Each row was made from one small tree. The marks that hang from a mark follow it in brackets, in the order of their numbers. Every link used is in the known rows. Write each row's tree.
In the rows, 128 means zero.
Known rows
k_567[k_476[k_23] k_707]: [179  76 131 155  67  97  74  92 123 110 127 129 117 143 141 140  92 171
  95 193  75 120 148]
k_924[k_476[k_23[k_324[k_210]] k_857]]: [127  88 122 103 117 106  86 124 115 129  65 136  85 162 172 130 100 125
  88 173 105  98 159]
k_476[k_23[k_324] k_885]: [144  87 113 183 134  96 101 100 112 116  92 172  79 158 153 146 110 155
  91 156 113 109 152]
k_420[k_857[k_476[k_924]]]: [131  99 121  82 118 104 128 143 101 131  98 139 105 164 158 113  91 172
 114 157 118 105 153]
k_857[k_476[k_885 k_924]]: [168  88 112 110 108  66 104 125 103 137 105 154  94 172 170 114  89 148
 110 161 100 124 146]
k_23[k_324[k_210] k_476[k_857 k_885 k_924]]: [116  79 120 112 165  63 106 136 150 138  43 181  70 170 172 116 129 200
 109 146 119 114 176]
k_857[k_476[k_23[k_324[k_210]] k_924]]: [147 100 123 111 119  72  86 118 109 111  97 143  94 158 176 132  95 135
  99 169  93 110 159]
k_885[k_476[k_23[k_324] k_924]]: [139  70 147 132 131  94 117 130 122 112 107 144  87 158 184 133 117 165
 109 153  88  85 157]
k_994[k_707[k_567 k_857[k_476[k_23[k_324] k_885]]]]: [155 107 122 145  88  85  95  66 117 143  79 149  80 150 131 127 111 175
 118 145 118 147 140]
k_924[k_476[k_23 k_857]]: [140  80 122 110 102 108  97 118 112 139  77 130  90 160 167 125  89 117
  91 167 105 102 156]
k_707[k_857 k_994]: [149 115 147 154 113 126 156  74 135 106 114 121  99 152 129 120 118 164
 110 119 132 152 126]
k_476[k_23[k_324] k_885 k_924]: [147  62 115 169 131  62 115 112 131 124  83 180  75 161 166 134  94 166
  92 139 102 123 174]
k_707[k_567 k_857[k_476[k_23]] k_994]: [174 111 135 159  82  91 130  33 128 120  99 105  95 155 113 116 112 155
 102 139 118 144 112]
k_885[k_476[k_857]]: [137  83 143 106 125 114 124 144 111 136  99 138  93 163 176 121 121 158
 119 158 101  88 147]
k_324[k_924[k_476[k_857]]]: [126 109 130  61 115 114 118 139 121 150  85 123 102 150 176 105  89 138
 120 140 101 113 173]
k_707[k_857[k_476] k_994]: [166 115 141 133 102 115 138  72 120 107 117 111  98 164 137 119 108 156
 111 137 121 143 116]
k_567[k_707[k_857]]: [152  96 136 147 101 117 118  87 130 128 119 135 125 141 139 143 106 179
 107 146 116 147 160]
k_210[k_324]: [127 107 129 153 135 141 111 127 132 111 107 133 106 124 142 135 117 156
 114 136 126 105 140]
k_324[k_210]: [120 147 124 116 128 112  92 133 108 111 105 149 108 143 157 129 130 122
 107 170 123 131 154]
k_885[k_476]: [140 104 145 118 125 127 117 135 102 117 125 134 103 154 171 125 131 153
 123 165 105  88 133]
k_476[k_23[k_324[k_210]] k_857 k_885 k_924]: [135  55 106 143 132  37 106 135 142 143  44 189  61 175 177 130  89 163
  83 147  96 133 195]
k_857[k_476]: [155 121 127 106 114 111 100 115  89 120 121 130 111 155 158 123 102 131
 115 168 110 106 129]
k_476[k_857]: [128  96 132 118 128 110 130 129 118 142  86 147  98 151 154 120 100 149
 109 137 121 118 158]
k_885[k_476[k_857 k_924]]: [139  64 145  95 123  87 134 154 127 142  92 144  89 167 185 113 108 168
 120 144  93 100 162]
k_707[k_567 k_994]: [138 123 137 160 104 108 143  66 127 111 103 115  98 148 108 103 125 160
 109 140 135 129 111]

Write each row's tree
[164  86 132 145  99 105  99  76 123 119 113 131 117 148 147 152  97 178
  99 161 102 129 156]	k_567[k_707[k_857[k_476[k_23[k_324]]]]]
[185  87 119 143  85  57 117  63 124 158  86 147  96 155 136 121  99 161
 104 133 104 147 147]	k_707[k_567 k_857[k_476[k_23 k_885 k_924]]]
[165  85 121 138  99  88  98  83 128 130 104 139 109 155 155 146  91 186
 103 157  93 138 169]	k_567[k_707[k_857[k_476[k_23[k_324[k_924]] k_885]]]]
[132  79 103 157 135  70  93 123 123 135  52 182  65 169 164 141 106 150
  84 165 107 120 174]	k_476[k_23[k_324[k_210]] k_857 k_885]
[143  38 114 154 132  45 123 125 142 148  52 185  62 173 171 129  80 174
  88 131  98 123 188]	k_476[k_23[k_324] k_857 k_885 k_924]
[171  56 119 129 100  50  91 130 135 139  68 171  74 169 166 119  88 177
  93 164  72 125 168]	k_567[k_476[k_23[k_324[k_210]] k_857 k_885 k_924]]
[175  85 140 147  67 106 103  87 132  97 131 111 114 155 127 117 100 192
 105 184  89 131 123]	k_567[k_476 k_707[k_994]]
[151  43 106 151 113  39 119 129 139 153  59 180  68 172 171 124  76 151
  88 138  95 137 190]	k_476[k_23 k_857 k_885 k_924]
[126 116 101  75 108  75  75 147 123 146  60 145  82 165 189 115  99 115
 100 177  89 134 191]	k_324[k_210 k_924[k_476[k_23 k_857 k_885]]]
[114 118 118  75 140 102  98 143 121 137  66 150  87 160 179 118 110 159
 111 156 105 113 172]	k_23[k_324[k_210 k_924[k_476[k_857 k_885]]]]
[150 103 133 133  70  79  91  92 127 134  93 141  88 138 131 107 105 167
 120 155 101 143 146]	k_994[k_707[k_567[k_476[k_23 k_924]]]]
[152 115 104 121 121  76  72 116 100 120  91 153  85 166 173 134 101 136
 100 182  91 112 156]	k_857[k_476[k_23[k_324[k_210 k_924]] k_885]]
[154  88 127 119 120  78 100 110 110 115 103 140  95 157 171 130  87 144
 102 156  94 102 153]	k_857[k_476[k_23[k_324] k_924]]
[142  95 107 130 114 101  73 115 104 121  81 152  82 167 169 135 111 127
  87 186 106 105 148]	k_924[k_476[k_23[k_324[k_210]] k_885]]
[122 111 118  94 128 117 114 130 101 122  90 133  99 157 159 126  93 170
 111 162 111  90 159]	k_420[k_857[k_476[k_23[k_324[k_924]]]]]
[122 124 105  58 114  84  86 157 121 151  64 144  90 165 186 106 104 127
 110 170  97 134 184]	k_324[k_210 k_924[k_476[k_857 k_885]]]
[169 108 133 149  82 100  98  77 116 132 110 130 109 133 120 116 112 154
 107 160  98 113 125]	k_707[k_567[k_476[k_23]]]
[125 104 123 119 120 132  96 133 141 121  92 115 100 127 164 128 100 141
 113 142 103 101 162]	k_210[k_324[k_924[k_476[k_23]]]]
[107 124 146 106 172 128 120 111 138 117  91 140  98 136 161 119 133 196
 133 127 122  89 159]	k_23[k_324[k_924] k_476]
[136 126 137 136  90 109 117  77 124 143  92 142  95 133 122 117 121 171
 128 126 134 159 145]	k_994[k_707[k_567 k_857]]
[148 111 135 106  92  95 109 107 119 135 100 142  92 149 156 119  98 161
 129 137 115 158 155]	k_994[k_707[k_857[k_476[k_924]]]]
[126  89 103 135 137  65  96 131 131 142  49 176  66 166 174 134  99 154
  92 155  96 124 191]	k_476[k_23[k_324[k_210 k_924]] k_857 k_885]
[123  78 127 136 167 101 117 113 135 137  60 170  76 164 154 124 129 205
 114 140 130  91 150]	k_23[k_324 k_476[k_857 k_885]]
[116 151 120  54 115 110  84 147 114 129  92 126 106 146 182 111 114 116
 116 170 101 128 174]	k_324[k_210 k_924[k_476]]
[180  63 126 149 100  71  98 111 127 124 101 164  85 159 157 123  90 180
  99 158  77 117 150]	k_567[k_476[k_23[k_324] k_885 k_924]]
[107 110 118  95 170  84 100 136 145 140  45 168  75 161 173 116 133 195
 119 148 116 110 180]	k_23[k_324[k_210 k_924] k_476[k_857 k_885]]
[130  76 143 113 135 104 117 137 123 129  85 138  81 160 187 131 112 164
 113 153  86  79 166]	k_885[k_476[k_23[k_324[k_924]] k_857]]
